Each row comes from the steps of one path. Every step used is in the known rows, and no mark comes twice. Write the path behind each row, first mark first.
Known rows:
y r: [  7 -10 -11  13  -1 -25 -12  -8 -12  -3  -1   1  -1  21  26  32  -9   4
  13 -12  -9   4   5   9 -23  -4  12  14  10  -6  -3  26 -26   4  -1  22
 -14  -9  12 -32  15   1 -11  21  13   2   8 -16]
y r j e: [ 12   6 -12 -10  -2  16 -16 -39  13 -33  28 -17  12  -1  19  10  -5   9
   0 -25   8 -10   7  -7  14  -4 -15  13  12  -4  -6  -4 -19  19 -12  19
 -34  -5  35  15  37  -1 -31  -3   3  11   2  -6]
l r e j: [-12  16  -1   7 -40  14  -8   3  21  -1  -1 -18   8  -9  -7  -6 -24 -16
  45   7 -13  17 -13  10 -23   6 -33 -17  -8  12  19   2  23  34  17 -33
  16  39 -31 -23   3  15  11 -10   9 -21 -26 -19]
l r e: [ -1 -18   1  17 -25   5 -12  20  19  -4   1 -20  14 -28   9  10  -4 -16
  22  16  -6   5  20  -1 -16  -1 -20  -9  -4  10  21  11  13  32  23 -20
  22  22  -6 -15  -6  -1  21   7   5  -7 -15 -16]
r l g z e j: [-22  20   3 -23   1   3  17  28   1  23  11  18 -34 -12 -19 -12   0   1
  13  -9  10   9  -2  -5  10  12  -4 -42 -10  11  10 -29  29 -16   8 -19
  -4 -15 -17  15 -14   1  38 -14 -12 -32  -3  15]
g l r e: [  3 -28   1  28 -39  22  -3  21   7  -1   2 -12  11 -22  11  12  13 -13
  -1  19   9   9  16  18 -25 -19 -13 -13   6  10  20  -4  13  48  16 -29
  28  34 -15 -17  -9   3  16  15   4 -11 -22  -7]
l y r: [ 16 -12   2  16  20 -26 -14  29  -8  -9 -32 -11   1   9  17  37 -11  -5
   0 -18  12  -6  13   1 -27 -17  27   4  27   0   2  15 -33  14   3  34
 -20  22  24 -25 -15  16  -3  17   6  -5  -2  -6]
z e: [ 15   1 -28 -27   0 -26   3 -11 -27   8   0   4  -5  -5   1  -2 -10  10
  -3  20 -23  -6  12   7  19   7   6 -13  -2  -8  16  31  -5 -33  13   5
  21 -17  -5 -31  -6  -8  12  -5  12  -5 -12  13]
z e j: [ -9  34 -26 -43  -5 -16   6 -20 -23  -1  -1   4  -9   3 -16  -7 -28  17
  25   3 -45   8 -29  23  21   7  -1 -15  -8  -2  21  14  10 -32  12 -10
  23   9 -30 -40   6  -4  -3  -7   4 -12  -3   2]
g l y r: [ 25 -21  12  17  14  -2  -8  34 -12   6 -17   2  -3   6  14  42  11   2
 -16   1  26  -5  14  27 -28 -33  23   5  27  11   8  -2 -34  23  14  22
 -16  22  20 -32 -24  22  -8  25   1  10  -2  -7]
l g z e: [-29 -17  -9  -5  30  -5  12  48 -40  -4 -28  24 -17 -11  -5   3   6  -5
   6  27   3  -1   9  -3  12 -12   0 -38 -14  -6  23  15   7 -41  17   5
  -6 -17  -6  -1 -28 -13  32   2   4 -32   2  24]
l g z e j: [-33  23  -6  -3  18  12  10  31 -35   2 -20  17 -14  14 -23 -12  -9  11
  29  12  -1  -1 -31  10  21  -7  -7 -38 -29   2  15   0  29 -36  21 -11
 -10  -7 -27  -5 -26  -8  25  -6   1 -31 -10  19]
r e: [  3  -1  -6  -7 -14  -9   6  -4  26 -13  -1  -7  22   7  18   9   4   6
  11  31 -30 -12   2 -11  -3   1 -10   2   5 -16   0  28  19  15   5 -10
  26  11 -20  -9 -29   3  31  -5   9   6   3   3]
j e: [  3   2 -23 -15  -4   5  11 -24 -37  -4   1  -3   9  -8  -6  -9  16  11
  10  -9 -18   0  13  -4  11   2   4   2  -8   7  -3  11 -12  -1  -2  27
 -14  18   9  19 -12 -23  16   3  24   7  20   1]
z e r: [ -3  16 -15 -10  17 -41   7 -27  -6  -3 -14  17   1   9 -22 -27 -21  12
 -20  13 -10  -7 -13  12  19   5  17  21  -2  -5  10  27 -11 -43  -9 -10
  30 -11 -21 -20  -5  -7 -24 -10   8  -2  -5  11]
l g z: [-24 -19  11  23  13  -5  16  51 -35  13 -13  31   2   9  -2   8  29   3
  17  10   1  11  -1 -10 -14 -10   0 -23 -22 -10 -13   6  18 -22  12  27
 -16 -10 -22  26 -25 -17  48  17  -2 -24  -1  11]
l y: [ 10  -9   8   0   5 -16   5  34  -6   6 -32   0  12 -11  -9  15  12   4
  -1  11 -15  17   9   0 -12  -1  14  -1  -2  -7  -2   5   0 -11  11  39
   4  38  -1  -7 -25   7  10   1   3 -11   1  -5]
y r e z: [ -4 -17   0 -11   1  13 -15 -25   3 -10 -12 -30   0  34  37  23 -19 -13
  29  14  -2 -27 -28 -11 -11 -28   4  22  -2 -20   2  11 -27  22  -5   1
 -20   0  -4 -24   9  17   1  32   6  35   3 -25]
e z: [-10 -10 -15  -3  -3  -1   4 -15 -46  24 -15   4   3  13  11  -5   1   7
   6  28 -34   8 -20  -1  -9   6  10  21 -38 -11 -12  14   3 -13  -1  23
   8  16 -31  -5  11   1  10  30   1   0   2 -10]
j e r l g: [-14  25  30  19   3   7  38  15 -13   7  11  14 -15  -6 -26 -52  18   8
 -17 -43  37   9   8  -7  18  23   7  -2   4  24 -44 -22 -21  -3 -31   4
 -20 -36   6  66  -2 -24  22  -6  12  16  35   9]
z e r l y: [ 11  20   5 -24  11 -32  -3  19  35  19 -14  17 -13 -15 -32 -21 -18  -6
 -49 -14   7   0   9   2   4  20  32   2  22  -1   7 -21  -7 -36 -11  -6
  27   6   9  -1 -14  12 -25 -30 -14  12   7  10]

Write each row's path:
[ 10  17   9 -13   0   3  -3  10  39 -25 -21 -21  -4  14   7  28 -31 -10
  25 -12   5 -26 -15  10  -7 -17   5  -3  35   4  18   4 -16  34  -1  -6
 -21  42   5 -36 -28  43  -4  -6  -1   8  -9 -23] | l y r e j
[-30   5  27  20  28   7  42  17   8   9   0  34 -11 -10 -28 -46  19 -10
 -21 -31  45 -11   4 -12  10   3   7   1   3   5 -24 -29   1  -7 -22   9
 -34 -17  -7  77 -23 -19  17  -9  -2   2  25   3] | j e r l g z
[ -4  -6   7  -2  18 -10 -11 -34  35   4 -27  36   5   8 -16 -12 -10   0
 -32  29  -7 -18 -15  -2  25  -7 -11  29   0 -33  18   0  39 -42   0 -32
  41  -2 -13  11  10  12 -48 -37 -27 -15 -22  19] | g z e r j
[ -1  16 -16 -14  -6   3  11 -28  34 -15   8 -26  -2  26  21  22 -34   8
  40  -3 -13 -16 -19  14 -18 -11  -5  -2  21   6   5  24  -5  43   0 -17
  -5  10  -8 -35  10  21   6  15  13  14  -9 -18] | y r e j
[ 10  11  22  27  -8 -15 -13 -37  36  -6   6  11  23  13 -12 -12   9  20
 -21  15 -18  17 -21   0   9  22 -11  42  -7  -6 -11  12  14 -21 -19 -10
  41  -6   2  26  27   0 -32 -14 -15  -5   1   2] | e r j
[ -2 -22  -6 -10  -8   9   9 -16  -2   1 -16 -22   3   7  18   4  -3  -3
  22  40 -28  -8 -27 -10   1   3  -2  10 -26 -19  -7   8   9   0  -2   1
  10  19 -29  -2 -16   9  10  23   2  20  -2  -6] | r e z
[ -2  24  -6  10   2 -15  24 -46 -20  -6  -9  13  11   7 -26 -43   7  12
 -13 -11  -7 -19 -17   4  17   5  11  20  -5  -5  -8  10  -7 -18 -18  18
   0  26  -3  35   0 -17 -16  -7  13   7  12  -5] | j e r
[ 12  12  -8 -10 -19  22  -6 -31   0 -19  16  -9  17 -11  -5 -13   4  16
  -1  -7  -9   2  -4 -16  32   8 -19  -4 -20  -3 -13  -3  14  11  -5  10
  -2   4  11  36  23  -7  -9 -17   6   6  12   4] | r j e
[ -9   3  22  19  11  -4   1  25 -10   6  28 -12 -20   6  16  17   6   3
  -2 -38  25  31  25  -6 -12  23  17  -4  16  21 -30 -19 -25  15 -27  16
 -35 -64  22  -2   3 -15  26  20  10  12  36   2] | y r l g
[-18  22  18   4  14 -25  14  21   0   8  10  12 -16 -13 -18 -39   1   5
 -28 -14  23  20   4  -6  23  40  17  -9  10   2 -22 -10 -13 -39 -23 -26
  21 -64  -2   8 -14 -17   9 -20  -2  -5  11  17] | z e r l g
[-15  -7   2   0  27  -7   3  37  10   8   8   9 -24  -1  23  14  -4 -16
  -2 -18  35  -5  28 -15  -3  -6  14 -27  25   6  15 -23  -2 -11  -2 -10
 -34 -55  17 -24  -6  -5  20   1  -7 -14  12  15] | y r l g z e
[-10 -20 -27 -16  24 -15   8  -7 -12  12 -20  31   8   6   7  10  -4  -6
  -4  28 -26 -19  13   6  10 -16   4 -17  -2 -23  30  15  21 -42  23   1
  16  14 -17 -21 -19  -1   4  -4  -1 -20  -7  14] | g z e
[  0 -15   3  24 -31  81 -15  -4 -42  -2  16 -21  15 -29   1 -18  29 -12
  -4   4  11  14 -20  13  -6 -11 -35   6 -33  17  11 -48   7  23   7 -23
  -3  34   8  31  44   0 -26   6  -2  -5 -16  -6] | g l r j e z
[ -5   1  -3 -22  -4  53  -7 -38 -21 -14  12 -14   4  -6  -2 -28  10   8
  12   9 -19   1 -30 -10  25   7 -23  16 -35  -7 -19 -16   8  -4 -14   3
 -17  14   3  48  30  -8 -27   0   7  16  -1   1] | r j e z
[-10   9  20   3 -12 -10  10  40 -13  25  19  -1 -11  -4  -3  -1  25   7
   3 -13   6  36  15 -21  -3  36   4 -19 -10  24 -41 -14   6   4 -16  16
   3 -44  -1  28  -7 -28  40   2   4  -3  23   7] | r l g
[ 20   3  -3  16  -3 -15 -27 -21  25 -13  18 -12   8  16  20  29  -7  10
  -1  -1  -3  14   5  -6  -8   1  -8  26  13  -1 -11   6   5  21  -4  20
   9 -29  28 -23  45   9 -25  -3  -7   3  -3   3] | y r j
[ 26   5   8   1  -2  33 -25   0  18 -26   0 -27   7  -3   3  18  -8   1
  -2 -30  27 -17  16  -7  13 -14 -10   8  32   0 -10  -3 -17  18   1  12
 -45   9  54  20   7  21 -32 -13  -6  11   2   4] | l y r j e
[ 13   7   2  -1   1 -21  -1 -14  10  14  35  -6  -4   2  24  25  -8   4
  -5 -31   1  28  28 -15 -25  17  23  11  15  13 -15  -6 -10  14 -14  12
 -11 -27  13 -24  17  -7  -5  14   2  15  16  -7] | y r l
[ -6  18  11  24  -5 -37  10 -27  26  24  20  28  11   7 -16 -19   2  10
 -34 -11 -11  23   3 -10 -10  28  21  31   1   0 -23  -9   9  -5 -35   6
  37 -15 -21  14  11  -7  -3  -7  -8   4  21 -15] | e r l
[ -9  -5  -8 -14  20 -38   6 -22  33  29  -6  51  -9   1 -16 -22 -13  -5
 -40  -2  -6 -13   0  -3  -7   5  28  18   6 -18   6 -10  24 -33  -3 -20
  34  -8 -26   4 -15   6 -14 -21 -18  -4   3   9] | g z e r l
[  9  -6  -3  -3   5 -11  -6 -15  34 -23   7 -20   6  13  41  29 -17  -4
  15  -1  -5 -19   7  -5 -11 -19   4  13  28 -11  10  32 -12  26   5  -7
  -2 -13   2 -39 -12  10   8  19   2  16   4 -16] | y r e
[ 17   0   0   9 -26  44 -21   6  -4 -18  22 -12  29 -35  -2 -10   6 -10
  11 -16   7  16  11 -11  13  16 -44  -4 -14  15   1  -8  19  13   9  -3
  -4  29  22  30  46  -6 -13 -24   6  -5 -12  -1] | l r j e
[ 28  -5   8   5   1  48 -26   9  14 -19   5 -26   0   4  -3  22  11  -2
 -18 -29  49 -24  12   8   4 -33  -1   2  32   3   3 -28 -24  46  -3  -4
 -37  25  50  23   6  32 -37 -16  -2   9   3   4] | g l y r j e
[-11 -36  -1  23 -26  50  -5  21 -12  14   3  -7   2 -15  15  15  14 -27
  12  45   0   3 -20  15 -37 -33 -18  -6 -15   9  23 -21   7  23  15 -25
  19  40 -23 -17   2   9   0  26  -7  11 -22 -18] | g l r e z
